Each row was made from one walk, in order. Every step used is in the known rows, and no mark comes twice. Write each row's walk.
Known rows:
duse lutemuf zabor doziza lirel muko: [-26 -29 -22   6   1 -12 -13 -24 -10  -1   9 -17   2   7  19   2  -8 -22
   9  -4  -9  -8   7  18   6  -5  -3   6  -4 -17]
doziza zabor lutemuf duse nalo: [-22   6 -23 -11  10 -24  14 -17  -9   0  -5 -11 -26   6  -4  -7   3  -3
   9   9 -22 -23   5  24  19 -13  -7  -7  13 -18]
lutemuf zabor doziza lirel muko madeg: [-23 -24 -18  -6   4 -20 -12 -23  -2   0  13 -32  -4   3  19  10 -30 -24
   5  -1  -8 -11  -5  16   1   1   2  -3  -3 -27]
fupabe nalo doziza: [  0  -8 -13  -7   8 -29  13 -15 -16  22   2 -18   8  -4   9  10   5  -9
  13  -4  -6 -10 -19   3  17   1 -15  18  -5 -19]
muko lirel: [ -9  -8  -8  -4   0 -19  10 -13   1   4 -16 -13   1  -3  17  18 -13  -6
  11  -1   1  -8 -18   5  10 -13 -15   9   7 -19]
lutemuf zabor doziza: [-16 -16  -5   0   7  -7  -2 -16 -11   0  13  -8 -15   2   1   5  -4  -4
  -1  -8 -12  -3  -1  15   9 -12  -7   4   0 -22]
duse nalo lutemuf zabor: [-12  -4 -22 -12   9 -15  23 -12 -10  -7  -4 -14   2   4   4 -15 -10  -2
   2  11 -19 -15   2   7  23   9 -15  -3  11 -26]
doziza zabor lutemuf duse: [-15  -3 -21 -21   6 -18   7 -19  -8   4 -14 -13 -20 -12 -10   0   4  -2
   7  -4  -6 -30  11  20  21 -29 -12   3   8 -18]
nalo lutemuf zabor doziza lirel muko madeg: [-20 -23 -24  -6   0 -23  -8 -23   0   3   6 -34  -5   0  24   9 -27 -23
   5   1  -6 -17   2  12   1   8   2  -1  -1 -34]
lutemuf zabor: [-12 -13  -9 -14  10  -5  12 -13 -11 -10  -1 -11  10   1  -4  -8 -14  -3
   2  -1 -11  -8  -7   7  21 -10 -12   0   3 -13]
nalo doziza zabor: [ -5  -8 -35 -16  13 -25  10  -6  -5   7   8 -17  -7  -5  -1   5  16  -4
  18   2  -2  -3  -9   5  13 -21 -10  21  13 -18]
tamim fupabe nalo lutemuf zabor: [-15 -13 -19 -13   9 -23  20 -15 -10   6 -11 -19  13 -10   8 -12 -10  -1
  10   9  -7 -22  -1   1  20  -1 -23   4  -7 -25]
fupabe nalo lutemuf zabor doziza lirel: [-11 -13  -9  11  10 -27  -5 -20 -16   9   7 -14   2  -1  16   3 -13 -18
   4 -12 -13 -13  12  13  11  -1 -23  18  -9 -27]
zabor doziza: [-11  -8   2   6   0 -14  -7 -11  -3   7   8  -7 -22   3   8  10   5  -4
   6  -7  -3   2  -3  17  -2  -7   1  10   1 -19]
duse nalo fupabe tamim: [-11   3  -4  -2   2 -16  22  -5 -11  11  -5 -35  -3   6   2   5   4  -6
  19   7  -6  -2 -25  12   8  10 -15  -3 -20 -21]
fupabe nalo duse lutemuf zabor doziza lirel: [-20 -16  -3  12  10 -24 -12 -22 -12  14   8 -11  -7  11  13   4  -9 -22
   1 -20 -17 -15  10  14  15 -11 -24  13  -6 -34]
duse nalo: [-16   6  -8   1   9 -19  13  -8  -2  -3   1  -7 -11  17   6 -11   0  -4
  11  13 -18   0 -13  18  10   5   1  -5   9 -12]
zabor doziza lirel: [ -9  -7  -2  18   7 -23 -16 -14  -6   5   9 -10  -8   7  14   9  -5 -18
   9 -14  -6   1   4  17   0  -6 -13  17  -4 -18]
nalo lutemuf: [  2   1 -13  -6  -2 -21  14  -7   3   7 -17 -13   0  -4  12  -8   6   0
  10   8   4 -15   2   3  10  11  -8  10   8 -27]
tamim doziza lirel muko madeg: [-15 -22 -17  -2   0 -26 -13 -22   5   4  -2 -31   7   8  22   9 -29 -16
  16   3  -4 -10 -15  13  -1  -4   2   6  -3 -20]
tamim fupabe duse lutemuf zabor doziza lirel: [-23 -15 -13  20  10 -21 -13 -20 -10  11   8  -9  -7  15  14   3  -4 -18
  12  -7 -16  -4   4  19  11 -23 -25   6  -4 -25]
nalo fupabe tamim doziza: [  3 -13  -6   3  -5 -17   6 -12  -7  17 -12 -28  12   6   4  14  -2   6
  26  -2   0  -2 -31   7   7 -13 -26  18 -20 -15]
fupabe nalo lutemuf zabor: [ -8 -13 -13 -17   8 -19  22 -15 -14   5  -9 -15  15  -8   7 -13 -13  -1
   1   5  -9 -26   2   3  26   4 -17   7  -2 -24]
nalo duse: [-12   1  -5  -2   3 -21   3  -9   6  13  -9 -10  -6   5   6   2   7 -11
   0  -7  -1 -10   1  -3  10  -8  -5   7   6 -33]
duse nalo lutemuf zabor doziza lirel: [-14  -7 -15  15  11 -26  -5 -17 -11   0  12 -12  -8  10  15   2 -11 -19
   4  -6 -21  -6  11  16  10   4 -21   9   2 -28]
lirel muko zokog: [-24 -21 -15 -10   8 -15  -4 -20  -2  -2 -10 -18   6 -14  20  -1  -2   0
  17  16  19 -11 -19  13   5   8  11   2 -11 -13]
lutemuf duse nalo fupabe: [-23  12 -12  -9  13 -27  18 -14 -14   1  -6 -25 -10   7   8   9   4  -2
  12  10  -9 -13 -16   4   5  -5   2 -15   4 -21]
lutemuf duse nalo: [-20   6 -12  -3  10 -24  17 -17  -8  -4  -4  -9 -21  14   3  -1  -4  -5
   3   8 -20 -12  -3  17  13  -1   2 -12  12 -16]
tamim doziza zabor lutemuf duse: [-11 -10 -23 -17   3 -22   3 -23  -8   8 -16 -12 -15  -8  -8   4   1   4
  13  -5  -8 -29   6  19  20 -36 -17   8   7 -15]

Write each row's walk:
[-23 -12  -7   0   6  -9  -1 -16 -17  14   9  -8 -17  10   7   6   6  -3
   3  -5 -11  -9  -5  16  13 -21  -8  -4   3 -30] -> nalo fupabe duse lutemuf zabor doziza
[-16  -5 -15   8   6 -16   7 -15 -13  11  12  -4 -17   8  10   0   2  -6
  -3   4 -19 -11   8  18  13  -2  -6   1   9 -34] -> fupabe duse nalo lutemuf zabor doziza
[-15 -19 -27  13  -1 -24  -3 -20 -10   6  -1 -32  20  10  23   8  -8 -17
  26   9  -9  -4 -15  13   0   0 -11  12 -18 -11] -> duse nalo fupabe tamim doziza lirel muko
[  2 -10  -8  15   3 -26  -6 -16 -10  12  -8 -27  20   9  11  13 -11  -9
  25  -9  -5  -3 -18   9   7 -11 -33  24 -19 -14] -> nalo fupabe tamim doziza lirel
[-30 -28 -20   9   2 -20 -11 -27 -11  13   7 -18   3   6  24   3  -6 -27
   5  -8 -11 -17  12  14   9  -6  -6  10  -9 -28] -> fupabe nalo duse lutemuf zabor doziza lirel muko
[-28 -15 -12  -9   9 -16  11 -19  -4  12  -8 -15  -2  10   1 -12  -3  -6
   8  -3 -14 -22  -4   3  26 -19 -25  -5  -3 -33] -> tamim fupabe nalo duse lutemuf zabor
[-32 -30 -18  -1  11 -16 -16 -29  -8  -1   1 -19  -2  -4  22   1  -9 -10
  14   5   7 -13 -10  19   9   2  -4   2 -13 -22] -> duse lutemuf zabor doziza lirel muko zokog
[-31 -17  -8   2   6 -18  -3 -20  -6  19   6 -11 -23   9   7   4   4  -5
   6 -10 -13 -13   2  12  12 -19 -20   0  -7 -37] -> tamim fupabe nalo duse lutemuf zabor doziza
[-16 -16  -6  11   9 -15 -12 -20 -11   1   9 -10  -8  13   9   3 -11 -18
   5 -17 -16  -5   6  18  12 -11 -23   9  -1 -22] -> duse lutemuf zabor doziza lirel
[-14  -2 -42 -14  17 -33  16 -14 -10   4   9 -18 -18   2  -2   6  13  -7
  15   5 -15  -9  -5   9  15 -17  -8   9  19 -21] -> lutemuf duse nalo doziza zabor
[ -6   9 -18  -2   2 -26  20  -6   1   4 -11 -12  -9   7  14 -14   5  -1
  11  17 -10 -13   1   9  10  19  -5   2  13 -27] -> duse nalo lutemuf
[-11  -7 -27 -22   7 -28  11 -23 -17  16 -10 -19 -14 -16  -7   7   6  -5
   9  -7  -9 -34   6  16  26 -25 -18   9   3 -21] -> fupabe nalo doziza zabor lutemuf duse
[-19 -19  -4  -3   3  -5  -3 -17 -10   2  10  -7 -23  11   0   1   0  -3
   2 -10 -13  -6  -1  19  14 -13 -12  -1   4 -25] -> duse lutemuf zabor doziza
[-18 -13  -8  13   9 -19 -14 -21  -8   7   9 -11 -13  15   9   6  -7 -22
   1 -20 -15  -9  11  12  12 -12 -24   9   1 -35] -> nalo duse lutemuf zabor doziza lirel
[-29 -24 -19  -5   2 -21 -14 -25   3   9   8 -30 -14  12  21   9 -23 -27
   2  -7 -10 -18   0  13   5  -2  -1  -6   1 -42] -> nalo duse lutemuf zabor doziza lirel muko madeg
[ -9   3 -34 -16   7 -20   8  -9 -10  11   3 -15 -17  -4  -7  -7  16  -5
  21   6 -14 -15  -4  21  21 -18 -22  13  12 -20] -> duse nalo doziza zabor lutemuf
[-19  13  -9  -6  13 -22  16  -6 -10   2  -2 -23  -4   8  12   2   7  -1
  17  15  -6  -3 -24   3   3   1   0  -8   2 -18] -> duse nalo fupabe
[-11   0 -40  -7  16 -31  15  -7  -9  12  12 -11  -9   7   3   0  19  -9
  17  12 -15  -4  -8  12  17 -21  -6  13  19 -21] -> fupabe duse nalo doziza zabor
[-10 -10 -26  -6   9 -27  10  -7  -3   9  -1 -26  -3   6   0   3   7   6
  31  11  -7  -4 -21  12   9 -24 -17  18  -5 -17] -> duse nalo fupabe tamim doziza zabor
[-20 -11 -32 -10   2 -28  -3 -29  -7   9   4 -37 -11   6  16  13 -23 -28
  11   3 -16 -22  -6  19   8   4  -5  -7   2 -29] -> zabor lutemuf duse nalo doziza lirel muko madeg
[-19  -1 -29  -2  10 -21  22 -13  -8   5  -4 -11   4   7   8 -15  -3  -3
   9  18 -19 -15   1   8  22  -4 -18  -7   8 -28] -> tamim fupabe duse nalo lutemuf zabor
[-22 -16  -5   0   3  -9  -4 -18  -6  10   9  -6 -28  12   2   5   3  -7
  -3 -14 -14 -11   5  14  14 -14 -12   1   5 -37] -> nalo duse lutemuf zabor doziza
[ -3 -12 -21 -12  -4 -13   0 -10  -4  14 -11 -16  -5  -5 -10  -7   6   5
  27  -1  -6 -18  -7  25  21 -29 -30  23  -6 -14] -> fupabe tamim doziza zabor lutemuf
